Known rows, with every step that occurs
denovo/nipuf: [ 12  21 -25  -6  15  17  -4  -8  19  30  20  10  19  15  -6   8  -1   3
  -6   2  28 -41 -32]
repizum/vozor/fariv/funo/nipuf: [  8 -16  -1  -2 -20  37  48  29   0 -45 -11  14  -2  24 -41 -20  -3  28
  13   4   2 -16  -9]
vozor/nipuf: [  0  -8  -6 -18   3  17   3 -26  -7  22  29 -13  -9   6   0 -17 -22   0
  -2   6  -5 -27  -7]
nipuf/funo/komusu/vozor: [-20 -14   2  13   1 -38 -29 -21   1  12 -22 -22  -4 -20   1 -31  29   5
 -15  -7 -15   7  18]
repizum/denovo/nipuf/funo: [ 20  22 -22  10  15  -2   0  -8   8  45  34  -3  14  13 -23   9 -29   6
  21  -6   7 -43 -46]
saman/vozor/fariv/funo: [ 16  -5   8  -5   4   2  16  28   9  -9  10   6  -7  -1  -3  -4   4  -1
  17 -11  17  29  11]
nipuf/funo/saman/vozor/repizum/denovo: [ -5   7   8   5   5   1   7   0 -18   1  -6  -3  10 -21   6  59 -27 -30
  22  10 -27  13   7]
vozor/fariv/funo/nipuf: [ 13  -3  -6  11 -13  19  26  29  14 -18  -4  14 -12  18 -39  -9 -17  13
  13 -12  11 -10  -6]
saman/vozor: [ -4 -11 -16  -4   4  11   9   6  11  24  20   0  14 -38  -3  16 -14 -20
   3   6  12  -5  -1]
fariv/funo/saman/vozor: [  9 -14  25  13  -6  14  27 -17 -10 -33 -13  18   1 -13  20  15  -7 -12
   6  19  14  17  27]
komusu/vozor/nipuf/funo/fariv: [-12 -13  -3  13 -20 -35 -16 -21 -32  15  24 -43 -41  11  -3 -24  -7  -4
 -12  16 -32  37  26]
saman/vozor/repizum/denovo: [ -8  17 -19 -19  17  23  15  34  -6  25  23  -9  15 -17  12  70 -32 -20
  24   4 -20  -5 -25]
repizum/denovo/nipuf: [ 14  31 -25 -13  21  18  16  12  12  36  36  16  24  21  -8  28 -24   3
  24  -3  13 -52 -57]
repizum/funo/komusu/vozor/nipuf: [-25 -26   7  -2 -19 -12 -34 -44   2  -2  -1 -16  -7 -15  17 -43  11  22
 -37  16 -16  11  -5]
fariv/funo: [ 16  -9   1   2   4  18  12  -6   0 -12  -2  -2  -8  16   4  -4  -5  12
  -9   1   8 -24   2]
vozor/repizum: [ -2   5 -18 -18  13  25  -6  11  -4  11 -10 -13  -3   7  11  34   0  -7
 -23  -6 -10 -23  -6]
denovo/nipuf/funo/saman/vozor: [  9  12   0  17  -2  -7   1 -36  11  22   8   8  20 -21  -1  11  -7 -26
   6  20  24   5   9]
nipuf/funo/komusu: [ -6  -8  12  12  10 -26 -49 -14  -3  19 -10 -12  -2 -16 -11 -29   7  10
 -19 -21   5 -25  16]
vozor/repizum/denovo/nipuf/funo/saman: [ 13  37   0   7   9  11   0 -11 -12  11  -3   9  16  28   6  52 -17  -9
  12   2  -9 -32 -27]
funo/komusu/vozor/fariv: [-11   0   3 -17   9 -22 -11  28  17 -12 -22   9   3  -5  12 -23  54   0
   0 -20   5  16   6]
komusu/vozor/fariv: [  4  -7 -21 -16   3   0  20  20  22 -10  -7  10   2 -11  -1 -10  40 -12
  10  -8  -1  23  -5]
funo/komusu/vozor/repizum/denovo: [-28  17  -6 -15  21  -6   2  27 -17  -2 -16  -9   6   2  29  41  14   5
   9 -10 -34  -7 -20]

Rows
[  1 -10 -16  14 -21  13  41  22  19 -30 -14   5 -17  12 -28 -13   4  11
  23   1  -9  26  -5]
komusu/vozor/fariv/funo/nipuf
[ 18 -15  10 -21   3  26  37  26  -5 -44 -17   6  -4  33  -5 -25  36  25
   0  -4   6 -10   1]
repizum/vozor/fariv/funo
[-11  -2 -30 -15   0  17   9   0   2   1 -18 -21  -9  -2  21  32  25 -14
 -15   6 -24  10  -9]
komusu/vozor/repizum
[-25 -18 -46  16 -35  32   0 -10  18  -4 -23 -14   9 -23 -17  29 -14  11
 -36  22 -27  13 -22]
komusu/vozor/repizum/funo/nipuf
[ -2  -8   5   9 -14 -28 -31 -13 -36  27  36 -37 -27  20 -10 -26 -30   5
 -18   6 -16   3  28]
vozor/nipuf/funo/fariv
[ 10  -9 -12  20  -6 -26 -28  10 -24  16  14 -19 -14   1 -11  -9 -15   3
 -31  -8   1   3  23]
nipuf/funo/fariv
[  0 -12  -1  -3 -17  28 -19 -27   0 -27 -38  13  21 -10  25  30   0  -7
 -57  17  -1  -3   4]
vozor/repizum/funo/saman
[ 16  19   6   9  -1 -15  -4  -6  20   5   6  22  16 -15 -12  -4  11 -27
  21   6  30  31   9]
denovo/nipuf/funo/saman/vozor/fariv
[-12 -11  -1   0 -16 -20 -29   9  29 -20 -28  14  12 -22   8 -39  52  18
 -36 -10   4  31  -2]
repizum/funo/komusu/vozor/fariv
[ 22  31  10   2   5 -13  13  13  17  11  25  28  21  -9 -13  22 -13 -24
  50  -1  14  17 -18]
repizum/denovo/nipuf/funo/saman/vozor/fariv
[  0   5  33   4  11 -18 -13  37  -1 -11  -5   9  -9   0   8 -23  19  12
  13 -21  23  24  21]
saman/vozor/fariv/funo/komusu
[ -3  -4  25   9  10  -7 -16   3 -15 -15 -20  -1  -8  19  13 -23   8  28
 -17 -16  13 -25  13]
fariv/funo/komusu
[-27 -12  25   3   2 -36 -40 -32 -19  40  27 -38 -13 -26 -10 -33 -24   1
   5   2 -12  12  27]
saman/vozor/nipuf/funo/komusu
[  1  32   3  12  20 -25 -31   5   0  42  16  -2  12  15 -14  -7 -16  19
  12 -21   7 -49 -34]
repizum/denovo/nipuf/funo/komusu
[-21 -13  30   2  -4 -17  -5 -29 -25 -16  -4 -25 -35  29  24 -36  17  24
  -2   5 -18   9  12]
fariv/funo/komusu/vozor/nipuf
[ 28  -1  27  -1  -4   7  22   8   1 -52 -29  34  -3  27  13 -11  24  -5
   5  -7  22   6  21]
vozor/fariv/funo/saman
[  8   1  10 -12  -2   6  21  19  16 -26 -11  35  16 -32   4  12  13 -35
  18   4  25  30  22]
funo/saman/vozor/fariv
[ -2 -15  39   0 -11  14  22 -41 -27 -26  14  -1 -18   6  20  -2 -26 -13
  13  29   0  19  28]
fariv/funo/saman/vozor/nipuf
